Each row was made from one small tree. Brackets hold a mark, then the marks that hang from it, in alphabetical order. Every link used is in the known rows. Write each row's tree.
In the rows, zero is written as 128.
Known rows
[guke [fader lomobu] [rodu difi]]: [133  91 127 103 114  46  93 117  81 117 120 124 147 184 105 176 128 155
 199 134 122 111  94 154]
[rodu lomobu]: [137  98 110 125 116  77 123 120 130 137 121 122 147 148  92 160 107 138
 170 138 118 126  93 127]
[lomobu [rinales guke]]: [126  86 120 137 108  80 111 112 124 141 126 115 125 143  97 153 100 138
 169 129 116 143  93 132]
[novop [difi [fader lomobu] rinales [rodu guke]]]: [125  76 112 146 119  69 122 134 180 154 154 125 170  98  67 154 106 127
 179 121 110 149  34 109]
[dofo [guke [fader lomobu] rodu]]: [155  94 111  97 103  44 105 111  75 114 122 123 151 191 105 178 126 154
 209 105 114 126 103 144]
[rodu difi guke lomobu]: [130  98 125 120 116  56 119 126 134 151 122 141 155 143  97 165 111 140
 173 142 124 113  75 134]
[fader lomobu]: [139  87 113 126 109  81 109 120 125 124 121 107 144 154  94 169 112 129
 183 127 116 135  97 136]
[novop [difi [rodu [lomobu [rinales guke]]]]]: [111  83 108 141 126  72 120 121 151 162 138 122 145 137  84 156 109 142
 165 133 126 130  52 122]
[fader [lomobu [rinales difi guke]]]: [125  81 123 137 113  65  96 121  99 128 125  97 128 158 105 171 106 134
 189 120 111 149  72 136]
[rinales guke]: [136  89 114 137 108  96 108 111 124 126 125 111 129 140  94 157 106 133
 171 127 119 142 113 126]
[guke [rodu difi [lomobu rinales]]]: [117 101 129 110 123  42 108 128 109 146 115 137 144 163 103 160 119 153
 181 146 121 114  75 147]
[guke fader]: [148  95 117 118 108  80 120 111 113 125 129 112 137 161  90 156 108 135
 174 140 115 126 107 133]
[rodu difi [guke fader] lomobu]: [135  98 128 109 113  45 119 122 112 148 128 143 157 160 100 171 111 152
 179 143 125 105  71 139]
[novop [difi fader rodu]]: [123  88 104 145 124  90 130 121 184 139 140 106 154 119  65 144 116 116
 167 143 115 139  69 105]
[rinales difi guke lomobu]: [137  83 122 146 111  99  93 114 107 108 124  84 124 148  93 166 112 122
 191 119 111 153  96 125]
[rinales difi [guke [fader lomobu] rodu]]: [139  86 124 121 113  55  86 116  64 103 126 106 138 182 109 181 116 154
 205 111 114 133  94 142]
[dofo [guke [fader lomobu] [rodu difi]]]: [144  95 118  95 107  35  96 113  69 115 116 127 146 194 107 181 136 156
 209 118 121 120 100 151]
[rodu difi [guke fader]]: [140  93 131 114 107  59 117 116 119 142 129 131 147 157  96 160 110 139
 175 145 121 111  88 140]
[rodu guke]: [145  91 121 130 107  77 127 118 145 141 127 121 148 137  91 152 102 126
 169 131 114 128  96 125]
[fader [lomobu [rinales [difi rodu] guke]]]: [117  85 121 145 116  62 103 123 121 130 130  92 137 161  94 173 106 128
 191 124 120 141  57 134]
[dofo [guke fader [rodu difi lomobu]]]: [142 107 116  91 113  28 110 117  78 128 116 141 149 187 106 173 132 162
 198 130 124 111  94 141]
[dofo [guke [fader [lomobu rinales]] [rodu difi]]]: [135  94 125  92 106  22  98 117  68 130 116 127 143 197 112 178 131 160
 208 121 119 121  80 159]
[fader [lomobu [rinales difi]]]: [131  87 123 128 116  63 107 127 108 130 121  91 138 163  99 164 108 126
 187 133 106 140  69 140]

Write each row's tree
[139  85 139 122 104  65 106 120 111 138 137 124 144 138  87 160 110 138
 189 134 115 134  71 139] -> [rodu [difi [rinales lomobu]] [guke fader]]
[132  98 125 118 112  35 141 123 135 164 141 135 166 158  91 165  96 151
 176 135 123 104  38 138] -> [difi [rodu [guke fader] [lomobu rinales]]]
[137  68 117 137 112  97  95 111 109 132 148 106 131 128  81 155 113 138
 177 118 110 159  85 124] -> [novop [difi [rinales [guke fader] lomobu]]]
[136  94 120 118 106  63  94 124 111 117 123 126 137 132  84 158 131 142
 209 118 109 161  81 125] -> [dofo [guke [rodu [difi fader [rinales lomobu]]]]]
[140  96 113 115 110  34 118 119  96 127 128  92 151 192  95 176 115 131
 203 121 114 131  55 141] -> [dofo [guke [fader [lomobu [rinales [difi rodu]]]]]]
[104  91 126 132 114  57 103 125 126 148 127 138 138 134  97 167 109 156
 180 134 123 136  55 129] -> [rodu [difi fader] [lomobu [rinales guke]]]
[122 100 114 129 119  60 133 125 150 153 127 119 149 152  85 160 103 135
 172 144 124 119  55 132] -> [difi [rodu [lomobu rinales]]]
[120  99 121 135 116  45 142 130 170 165 139 140 167 125  83 162  97 144
 179 128 121 123  24 120] -> [difi fader [rodu guke [lomobu rinales]]]
[133  84 114 135 109  75 106 129 138 128 135 118 145 115  80 159 105 134
 188 120 106 159  71 120] -> [difi [fader lomobu] rinales]
[141 100 119 121 114  47 139 121 138 151 139 134 169 155  88 170 101 146
 178 131 127 103  58 131] -> [difi [rodu [guke fader] lomobu]]
[125  75 108 137 120  85 107 129 151 136 142 117 151 108  74 151 114 130
 177 125 103 162  64 111] -> [novop [difi [fader lomobu] rinales]]
[134 107 112 102 116  43 109 122 100 131 110 136 147 171 104 168 131 151
 192 130 123 120  98 137] -> [dofo [guke [rodu difi lomobu]]]
[118  89 102 142 128  77 128 136 178 153 146 127 161  98  62 146 109 131
 168 139 114 146  42 100] -> [novop [difi fader rinales [rodu lomobu]]]
[126  97 127 131 119  46 128 136 138 152 132 125 155 133  93 158  97 140
 181 129 105 136  34 116] -> [rodu guke [lomobu [rinales [difi fader]]]]
[154 104 108  95 110  37 118 113  84 126 122 137 151 183 103 170 123 163
 196 117 117 120  99 135] -> [dofo [guke fader [rodu lomobu]]]
[131  79 121 149 102 101  95 117 133 121 138 112 132 104  79 157 104 138
 190 109 109 173  78 113] -> [difi fader [rinales guke lomobu]]
[140 103 115 106 112  58 106 114 106 122 109 127 138 169  99 159 131 138
 190 131 118 129 116 133] -> [dofo [guke [rodu difi]]]
[105  81 127 135 106  59  90 122 119 136 127 125 135 142 101 175 114 149
 193 121 122 144  59 138] -> [rodu [difi [fader [lomobu [rinales guke]]]]]
[122  88 119 126 110  69 101 125 131 125 122 117 147 141  91 172 122 134
 191 133 119 135  76 132] -> [rodu [difi [fader lomobu]]]
